Each row was made from one walk, in order. Every step used is in the known rows, and no mark comes twice. Write each row's walk.
Known rows:
goka > lamel > zudi > fovus > rodofaf: [ -8  16 -31   9  -5  -2  12  18   1  21   9 -28  -7  29 -23   0   8 -24
  -8  13 -16  10 -12  29  -4  39  37  14 -16]
fovus > rodofaf > lamel > zudi: [  7   8 -38  13 -33  18   9   4  19  -4  -2 -22   0  34 -45  -6   9 -25
  -8  14  -7   7 -17  -3   1  10  37   9   2]
fovus > goka > lamel > zudi: [ -9  13 -40  19  -3   4  -2   1  18  15  21 -43   1  47  -5  -8  17 -13
 -12   6  -5   0  -5   5  -9  10  42  -4 -31]
makeb > fovus > zuru: [ -2 -17  -1  32 -12  12   9   4  11 -12  11 -52  17  25  15   5   8  -8
 -26   1 -48  13   4  51  -2 -12   3   9 -28]
makeb > fovus: [  5 -15 -14  35 -12  -2  12   6   9 -14   8 -34  10  27  -2   7   5 -20
 -24  -1 -47  14   2  32  -9  -5  24  28 -14]
rodofaf > lamel > zudi > fovus > tanez: [  7 -23 -30  19 -50  25  14  18  11  -5  -6 -15   9  33 -29 -16  14 -14
 -10  20 -33  21 -13  41  -7  36  61  44 -37]
goka > lamel > zudi > fovus > zuru: [-15  -2 -25  13 -10  11   9   8   5  18  16 -44   0  32  12  13   8  -5
  -8  13 -30  14  -1  44  -4  32  45  19 -43]
zuru > fovus > rodofaf > lamel > goka: [ 11  14 -32  23  -1  23  21 -14  10  -9   8 -22   2  28 -37  16 -12 -10
 -19  10   4  10 -15   4   7  21  30  -9  -9]
zuru > fovus > goka > lamel: [ -7   9 -34  30  25   3  12 -12  11  11  14 -43   8  33   8 -10  13 -10
 -15 -11  -7   6   2   9  -3  27  31 -14 -38]
zudi > lamel: [ 11   1 -24  21 -30   4  10  10  31  -9   6 -25   7  25   3  16   9 -17
 -18  -2 -29   7   4 -11 -11 -10  20  40 -17]
goka > fovus > tanez: [ 11 -40  -7  42 -13   1  -5   5  20   0 -42 -17  20  33 -11 -25   4 -10
 -29   5 -29  19  -4  34  -3  -9  -5  46 -39]
makeb > fovus > zudi > lamel: [  7  11 -20  14 -26  10  21  25  20  -6  12 -28  22  24  -1   5  12 -21
 -24   0 -43  15  -6  35 -15 -10  -8   0 -18]
goka > fovus: [ 14 -26 -15  42  -7  -9   1  -3  12  -5 -36 -27  11  27 -16   5  -1 -14
 -22   2 -28  17  -6  26  -1  -6  10  43 -14]
rodofaf > lamel > zudi > fovus: [  6  -9 -42  16 -42  16  21   8   6  -9  -3 -24   1  30 -32  13   8 -18
  -1  16 -33  17 -15  31  -6  37  78  40 -12]
lamel > goka > fovus: [ 15 -17 -13  41  -4  -1   1  -6  14  -2 -25 -26   4  33 -19  28 -18  -2
 -28  16 -19  13  -7  26  -1 -13  16  37 -21]
makeb > fovus > tanez: [  3 -29  -6  34 -20   7   7  16  14 -12   7 -23  19  30   3 -24  11 -13
 -32   1 -46  17   2  44 -11  -8   5  32 -37]
goka > fovus > rodofaf > lamel: [ 12   1  -6  33 -29  15   5  -5  13  -8 -37 -24  12  21 -49 -10  -1 -18
 -12  12 -25  24 -15  16   0  -6   8  10   4]
zudi > lamel > goka: [ 14   7 -23  18 -25  14  13   7  31  -6  19 -23  -1  30  -1  40  -9  -5
 -24   9 -16   4   2  -8  -8 -14  27  35 -21]
rodofaf > lamel > makeb > fovus: [ 15 -28  -9  24 -46  20  13   3   8 -18   9 -38  24  11  -1   2   0 -11
 -20  -2 -49  27  -7  25 -13 -33  48  23   6]
goka > fovus > rodofaf: [ 11 -11  -7  35  -2  -6  -1   4  11   2 -43 -31  11  22 -36 -11   3 -23
 -23   9 -16  13 -11  23   3  -5 -17  17  -6]
makeb > fovus > goka > lamel > rodofaf: [-12  23  10  14  -4  13  10  14   6  13  26 -45  13  61  -7   3  24 -25
 -22 -21 -23   3   6  32 -12   5  33 -15 -38]
fovus > goka > lamel > makeb: [ -3 -13  -9  20  -6   1  -6  -3  13  12  18 -53  22  23  14 -14  13  -2
 -26  -8 -10   8   1  -1 -13 -34  21  -1 -11]
makeb > fovus > zudi > lamel > goka: [ 10  19 -20  15 -23  19  22  20  20  -1  25 -27  13  29  -6  28  -6  -9
 -30  13 -34  13 -10  37 -13 -17  -2  -5 -22]
zudi > lamel > goka > fovus: [ 20   1 -13  27 -20  14  10   5  28  -1 -17 -24   2  27 -10  37 -17  -2
 -22  14 -23  18  -5  16  -5 -13  23  34 -25]
makeb > fovus > zudi: [  3  -9 -24  28 -10  -4  12  12   6  -7   6 -28  24  30 -10  -5  11 -22
 -29   0 -40   9 -11  46  -7 -10 -13   3 -11]

Write each row's walk:
[  7 -21 -41  19 -15  -3  15  14   5   1  -8 -30   0  32 -16  13  11 -23
 -13  11 -26   6 -11  37  -4  39  54  46 -20]
lamel > zudi > fovus
[ -3 -22 -27  15 -16  10  10  11   6   3  -6 -47   8  28   2  12  14 -11
 -16  15 -27   4  -7  53   3  35  35  25 -34]
lamel > zudi > fovus > zuru
[ 13 -41  -9  26 -15  -3   7  11   6  -9   6 -42  24  14  16   1   3 -12
 -33  -7 -39  17  -3  31  -8 -34  26  28   1]
lamel > makeb > fovus
[ -7  19   2  12  -5   6   0   6  16  17  16 -38  12  66 -11   3  26 -23
 -22 -21   2  -6   4  -2  -6   1  25   0 -36]
fovus > goka > lamel > rodofaf
[  0 -21  -6  21 -12  -1   6   7   4   6  27 -39  17  16  28   4  -2  -8
 -24  -8 -44  25   2  22 -13 -34  37  22  -6]
goka > lamel > makeb > fovus
[  7  -9   3  35 -30  34   3 -18  17  -9 -16 -39  10  27 -17  28 -19  13
 -19  22 -29  23  -8  35   2 -20  23   9 -29]
rodofaf > lamel > goka > fovus > zuru
[  5 -10 -37  35  21   3  13  -9  11  -5  -5 -48  16  31  -7 -15  20 -15
 -23  -8  -2  -3  -3  18   1  28  20  -7 -31]
zuru > fovus > goka
[  9  -5 -34  27  22  -6  13  -3   8  -1 -14 -29  10  24 -17  -8   9 -25
 -24  -7   1   1  -6   6   9  27   0   5 -11]
zuru > fovus > rodofaf
[ 15   9  -6   3 -32  10  12  19  27   1   1 -20  11  56  -7  30  19 -30
 -22 -21  -9  -1   5 -13  -8   2  29  40 -28]
zudi > lamel > rodofaf
[ 12 -14 -19  32   2  -4   1  -2  12   5 -27 -21  17  36 -28  17 -14  -4
 -33  16  -9  10 -20  38   0 -15 -19  12 -18]
lamel > goka > fovus > zudi
[  3  -7 -32  13 -12  -2  14  22   1   7 -10 -34  -1  28 -37  -3  15 -29
 -12  16 -14   3 -16  35   1  39  26  21  -7]
lamel > zudi > fovus > rodofaf
[-10  12 -16  29  -2   2  -1  -3  18   7  20 -43   8  37  -3 -10  13  -7
 -16  -4 -16   6   5   1 -15  -8  19   0 -25]
fovus > goka > lamel
[ 12  13 -29  10 -22  12  12  11  28   1  16 -20  12  35 -11  27  -4  -7
 -29  12  -9   3  -7   4 -11 -18  -9   9 -18]
fovus > zudi > lamel > goka
[ 11  -8  -1  15 -31  23  15  22  18  -5  13 -62  24   6  16  -7  18 -10
 -27  -5 -36  14   0  29 -18 -29  23 -12 -14]
zudi > lamel > makeb > fovus > goka
[ 19 -20 -24   2 -29   4   5  18  24   4  -3 -30  32  15  10   0  12 -15
 -32  -5 -13   8 -10   1 -11 -38 -14  14   0]
fovus > zudi > lamel > makeb
[ -3  -5 -10  36  -9  11  11   9  10 -11  10 -55  16  27 -11 -12  19 -15
 -24   0 -37   6   1  42 -11  -3  14  -9 -20]
makeb > fovus > goka
[ 13  13 -12  -5 -28   9  10  25  24   9  -1 -17  23  59 -17  16  24 -34
 -26 -18  -1  -3  -8  -1  -5  -2  -8  14 -26]
fovus > zudi > lamel > rodofaf
[ 18 -21  -8  14 -34  13  16  21  18  -8  13 -41  20   6  24  12   6 -11
 -26  -6 -46  22   0  21 -16 -33  32  26  -8]
zudi > lamel > makeb > fovus
[-12  16   8   9  -6  10  14  17  -1  17  12 -43  13  56 -20   7  29 -23
 -15 -18 -11   1   1  32  -8  33  38   3 -37]
zudi > fovus > goka > lamel > rodofaf
[ 15   4 -29  22 -29  18   6   2  16   2 -37 -26   2  30 -53  -6   3 -24
  -7  22 -13  20 -25  22   3  12  33   8  -5]
goka > fovus > rodofaf > lamel > zudi
[ -3   8  -5  11  -8  -5   0   5  13  14  16 -18   9  66  -3  22  10 -25
 -20 -23  -8   2   4 -10  -6   0  34  37 -27]
goka > lamel > rodofaf
[  3  21  -5  27 -32  31  20   6  11 -16  25 -30   3  24 -42  16 -12  -9
 -19  18 -32  19 -11  27  -7 -13  25  -9   1]
makeb > fovus > rodofaf > lamel > goka
[  2 -26 -16  17 -10  -9  -6  -3  12   9  16 -31  17  23  23   5  -1  -6
 -26 -11 -19  15   0 -10 -11 -34  30  37  -3]
goka > lamel > makeb
[ 12 -24   1  19 -11   2   6  17   3  -3   2 -47  21   7  -5 -14   7 -20
 -32  -3 -28  11  -8  28  -4 -31  -4   4  11]
lamel > makeb > fovus > rodofaf
[ 15 -34 -18  22 -41  12   3  -5  14 -16   1 -30  23  17  -6   4   2  -7
 -21  -3 -23  19  -9  -8  -8 -35  42  37   9]
rodofaf > lamel > makeb
[  6 -39   4  22 -15  13   2   6   8  -6   8 -61  28  10  32   0   5  -1
 -35  -4 -42  16   2  48  -2 -39   5   9 -15]
lamel > makeb > fovus > zuru
